Every row comes from one small tree of marks. Brackets hold a mark, then the marks that hang from it, in the order of their numbers. Every link used is in the known rows. Which tree was each row made from?
Known rows
{K67 K431 K654}: [-0.17 -0.01 -0.04 -0.12 -0.06  0.28  0.29 -0.26 -0.02 -0.16  0.12  0.10
 -0.28  0.11  0.06 -0.37  0.07 -0.19  0.05  0.10 -0.10  0.14]
{K244 {K654 K67 K497 K647}}: [-0.13 -0.02  0.09  0.22 -0.04 -0.04  0.01  0.14 -0.22  0.09 -0.06 -0.11
 -0.11 -0.02  0.03 -0.16  0.08  0.00 -0.15 -0.24 -0.13  0.02]
{K67 K431 {K654 K647}}: [-0.07  0.09  0.02 -0.08  0.01  0.33  0.18 -0.04 -0.10 -0.11  0.08  0.08
 -0.45  0.02  0.11 -0.32  0.13 -0.10 -0.19 -0.04 -0.13  0.12]
{K67 {K431 K541} {K654 K647}}: [ 0.24  0.17  0.24 -0.11 -0.09  0.27  0.25 -0.03 -0.10 -0.12  0.26  0.07
 -0.62  0.09  0.22 -0.29  0.14 -0.17 -0.43 -0.06  0.01  0.15]
{K654 K67 K497 K647}: [ 0.01  0.08 -0.13  0.09  0.02  0.08  0.08  0.11  0.03  0.02 -0.13  0.05
 -0.09 -0.15 -0.01 -0.08  0.03 -0.03 -0.11 -0.30 -0.14  0.02]
{K431 K541}: [ 0.10  0.00  0.01 -0.07 -0.31  0.16  0.24 -0.23  0.22  0.05  0.08  0.00
 -0.25  0.12 -0.01  0.04 -0.14 -0.27 -0.05  0.02  0.14  0.07]
{K654 K67 K497 {K647 K249}}: [-0.06  0.05  0.08  0.10  0.06  0.03  0.02  0.14  0.10  0.08 -0.16  0.03
  0.00 -0.02 -0.07  0.08  0.07  0.02 -0.06 -0.20 -0.07 -0.01]
{K654 {K67 K431} {K647 {K249 K497}}}: [-0.04 -0.16  0.17 -0.03  0.21 -0.16 -0.09  0.18 -0.13 -0.09 -0.03 -0.06
  0.27  0.05  0.06  0.14  0.01  0.18 -0.03  0.03  0.19 -0.10]
{K67 K431 {K654 K497 {K647 K249}}}: [-0.04  0.20  0.26 -0.01  0.10  0.17  0.17  0.03 -0.05 -0.06  0.02 -0.04
 -0.43 -0.03  0.10 -0.21  0.24 -0.02 -0.23  0.00 -0.22  0.19]
{K647 K654}: [-0.03  0.10 -0.36 -0.06 -0.10  0.16  0.00 -0.18  0.26  0.11 -0.02  0.07
  0.05 -0.06 -0.17  0.07 -0.12 -0.12  0.21  0.08  0.00 -0.05]
{K647 K249 {K654 K67 K497}}: [ 0.03  0.11 -0.13  0.02  0.12 -0.08 -0.05 -0.02  0.20  0.05 -0.03  0.11
  0.31 -0.05 -0.17  0.10  0.05  0.04  0.19 -0.02 -0.05 -0.08]
{K249 K497 {K647 {K654 K67}}}: [-0.05 -0.07 -0.07 -0.09  0.08 -0.32 -0.17 -0.05 -0.10  0.13  0.13  0.11
  0.47 -0.04 -0.24  0.32 -0.24  0.27  0.23  0.23  0.16 -0.12]
{K647 {K654 {K67 K431}}}: [ 0.12 -0.02 -0.33 -0.11  0.14  0.00 -0.03 -0.04  0.00 -0.26  0.15  0.13
  0.41 -0.05  0.04 -0.13  0.05 -0.03  0.18 -0.07  0.03 -0.13]
{K654 {K67 {K431 K541}} K497 K647}: [ 0.44  0.14  0.12 -0.01  0.01 -0.09  0.16  0.20 -0.13 -0.23  0.16 -0.04
 -0.14 -0.12  0.32 -0.20  0.16 -0.06 -0.42 -0.32 -0.06  0.08]
{K541 K431}: [-0.08 -0.13 -0.08  0.00 -0.31  0.21  0.29 -0.27  0.00 -0.02  0.01 -0.07
 -0.28  0.05 -0.04 -0.12 -0.15 -0.30  0.13 -0.05  0.11  0.25]
{K244 {K654 K67 K497 {K647 K249}}}: [-0.19 -0.03  0.28  0.21  0.00 -0.07 -0.07  0.14 -0.16  0.17 -0.11 -0.14
 -0.06  0.09 -0.03  0.00  0.10  0.06 -0.09 -0.15 -0.03  0.00]
{K647 {K249 {K497 {K654 {K67 K431}}}}}: [ 0.04 -0.28 -0.01 -0.07  0.18 -0.36 -0.31  0.03  0.02 -0.12 -0.05 -0.05
  0.63  0.07  0.04  0.26 -0.08  0.21  0.32  0.29  0.18 -0.16]
{K249 K647}: [-0.26 -0.06 -0.01 -0.09 -0.24 -0.01  0.11 -0.22  0.06  0.11 -0.02 -0.05
  0.01  0.05 -0.12  0.18 -0.21 -0.08  0.21  0.10 -0.01  0.04]
{K497 {K654 K67}}: [ 0.00 -0.15 -0.35  0.00 -0.04  0.00 -0.18 -0.08  0.20 -0.02 -0.12  0.18
  0.33  0.04 -0.08  0.10 -0.13 -0.06  0.36  0.00  0.05 -0.13]
{K647 {K654 K497}}: [ 0.07  0.20 -0.33 -0.01 -0.05  0.05  0.04 -0.14  0.24  0.09 -0.04  0.00
 -0.03 -0.21 -0.13  0.00 -0.05 -0.07  0.10  0.04 -0.18  0.01]
{K647 K249}: [-0.29 -0.09  0.00 -0.05 -0.16  0.20  0.12 -0.23  0.29  0.13 -0.15 -0.04
  0.00  0.16 -0.15  0.17 -0.11 -0.17  0.25  0.13  0.09  0.00]
{K67 {K654 K497 {K647 K249}}}: [-0.15  0.23  0.23  0.07  0.00  0.28  0.17 -0.06  0.10  0.18 -0.10  0.04
 -0.55  0.01 -0.10 -0.11  0.12 -0.04 -0.16  0.01 -0.18  0.18]

Which tree is each row?
[ 0.07  0.13 -0.14 -0.03  0.04 -0.23 -0.06 -0.02 -0.03  0.04  0.08  0.10
  0.30 -0.17 -0.14  0.12 -0.05  0.13  0.15 -0.03 -0.15  0.00]
{K249 {K647 {K654 K67 K497}}}
[-0.03 -0.03  0.12  0.14  0.04 -0.15  0.00  0.19 -0.37 -0.13  0.05 -0.20
  0.00 -0.06  0.25 -0.30  0.19  0.05 -0.24 -0.25 -0.17  0.02]
{K244 {K654 {K67 K431} K497 K647}}
[ 0.51  0.00 -0.05 -0.06  0.00 -0.11 -0.22  0.25 -0.02 -0.22  0.12  0.06
  0.12 -0.02  0.29  0.05  0.06 -0.02 -0.19 -0.14  0.10 -0.08]
{K497 {K654 {K67 {K431 K541}} K647}}
[ 0.05 -0.04 -0.17  0.03 -0.03 -0.10 -0.32  0.11  0.14  0.23 -0.24 -0.10
  0.00 -0.14 -0.09  0.36 -0.21  0.14  0.06  0.22  0.06 -0.10]
{K249 {K497 {K654 K647}}}
[ 0.07 -0.17 -0.32 -0.08  0.04 -0.12 -0.17 -0.01  0.05 -0.25  0.00  0.09
  0.45  0.00  0.15 -0.02 -0.01 -0.03  0.28 -0.03 -0.01 -0.13]
{K497 {K654 {K67 K431}}}
[-0.07  0.13 -0.01 -0.05  0.00  0.15  0.34 -0.22 -0.05 -0.16  0.09  0.03
 -0.35 -0.04  0.11 -0.43  0.13 -0.14 -0.08  0.03 -0.29  0.21]
{K67 K431 {K654 K497}}
[ 0.11  0.12 -0.34  0.04  0.08 -0.02  0.01 -0.06  0.13 -0.01  0.00  0.15
  0.21 -0.16 -0.11 -0.06  0.01  0.00  0.13 -0.11 -0.13 -0.05]
{K647 {K654 K67 K497}}
[-0.24  0.05  0.31  0.19 -0.13  0.00 -0.03  0.06 -0.05  0.27 -0.16 -0.30
 -0.30  0.03 -0.01  0.08  0.07  0.00 -0.14  0.01 -0.10  0.06]
{K244 {K654 K497 {K647 K249}}}
[ 0.35  0.31  0.27 -0.03 -0.07  0.15  0.30  0.03 -0.12 -0.13  0.23 -0.02
 -0.69 -0.07  0.25 -0.34  0.21 -0.11 -0.52 -0.09 -0.18  0.25]
{K67 {K431 K541} {K654 K497 K647}}
[ 0.08 -0.13 -0.18  0.06  0.08 -0.14 -0.34  0.18  0.04  0.12 -0.19  0.07
  0.26 -0.08 -0.09  0.28 -0.16  0.21  0.11  0.09  0.12 -0.15]
{K249 {K497 {K654 K67 K647}}}
[-0.14  0.00  0.33 -0.06  0.14  0.09  0.05  0.00 -0.13  0.02  0.05 -0.05
 -0.29  0.09  0.01 -0.03  0.05  0.14 -0.14  0.26  0.07  0.08]
{K67 K431 {K654 {K647 {K249 K497}}}}
[-0.10  0.25  0.03  0.07 -0.05  0.33  0.22 -0.06  0.03  0.13 -0.07  0.10
 -0.64 -0.10 -0.06 -0.25  0.10 -0.09 -0.22 -0.08 -0.25  0.21]
{K67 {K654 K497 K647}}
[ 0.24 -0.10  0.02 -0.12 -0.09 -0.03  0.20 -0.07 -0.04 -0.31  0.23  0.10
  0.10  0.14  0.22 -0.18  0.02 -0.17 -0.06 -0.13  0.15  0.00]
{K654 {K67 {K431 K541}}}
[-0.05  0.01 -0.06 -0.10 -0.04 -0.26 -0.15 -0.13  0.01  0.23  0.06 -0.08
  0.20 -0.08 -0.25  0.38 -0.28  0.21  0.20  0.38  0.08 -0.06]
{K249 K497 {K647 K654}}
[-0.19 -0.07  0.15  0.02 -0.02  0.03 -0.06  0.02  0.14  0.26 -0.18 -0.15
 -0.09  0.05 -0.17  0.34 -0.16  0.09  0.01  0.21  0.17 -0.04]
{K654 {K647 {K249 K497}}}
[-0.15 -0.15  0.15  0.04  0.11 -0.04 -0.09  0.11  0.03  0.14 -0.15  0.02
  0.16  0.10 -0.18  0.26 -0.09  0.16  0.05  0.04  0.23 -0.11]
{K654 K67 {K647 {K249 K497}}}
[ 0.05 -0.05 -0.12 -0.12  0.19 -0.06 -0.10 -0.02  0.06 -0.20  0.12  0.12
  0.48  0.07  0.00  0.02  0.08  0.03  0.23  0.01  0.09 -0.15]
{K647 K249 {K654 {K67 K431}}}
[ 0.19 -0.14 -0.15 -0.02  0.17 -0.27 -0.35  0.27 -0.11 -0.12 -0.07 -0.03
  0.38 -0.12  0.14  0.15 -0.06  0.23  0.04  0.07  0.08 -0.15]
{K249 {K497 {K654 {K67 K431} K647}}}
[-0.28 -0.22  0.37  0.16  0.05 -0.15 -0.17  0.12 -0.23  0.24 -0.09 -0.15
  0.15  0.21 -0.12  0.19 -0.06  0.20 -0.01  0.12  0.25 -0.10]
{K244 {K654 K67 {K647 {K249 K497}}}}
[ 0.44  0.05 -0.11 -0.13  0.02 -0.09  0.02 -0.01  0.00 -0.27  0.33  0.16
  0.23  0.03  0.15 -0.11  0.06 -0.08 -0.08 -0.09  0.13 -0.08]
{K647 {K654 {K67 {K431 K541}}}}
[-0.33 -0.06  0.27  0.12 -0.16  0.13 -0.08  0.01 -0.04  0.26 -0.12 -0.23
 -0.20  0.19 -0.06  0.13 -0.02 -0.07 -0.03  0.04  0.08 -0.02]
{K244 {K654 {K647 K249}}}
[ 0.12 -0.10 -0.04 -0.05  0.16 -0.11 -0.35  0.25  0.03 -0.16 -0.08  0.02
  0.37  0.02  0.14  0.18  0.08  0.08  0.11 -0.06  0.05 -0.15]
{K497 {K654 {K67 K431} {K647 K249}}}
[-0.24 -0.11  0.04  0.17 -0.10 -0.08  0.09 -0.12 -0.14  0.05 -0.02 -0.07
  0.05  0.05 -0.02 -0.21  0.01 -0.06  0.07 -0.11 -0.10  0.02]
{K244 {K654 K67 K497}}
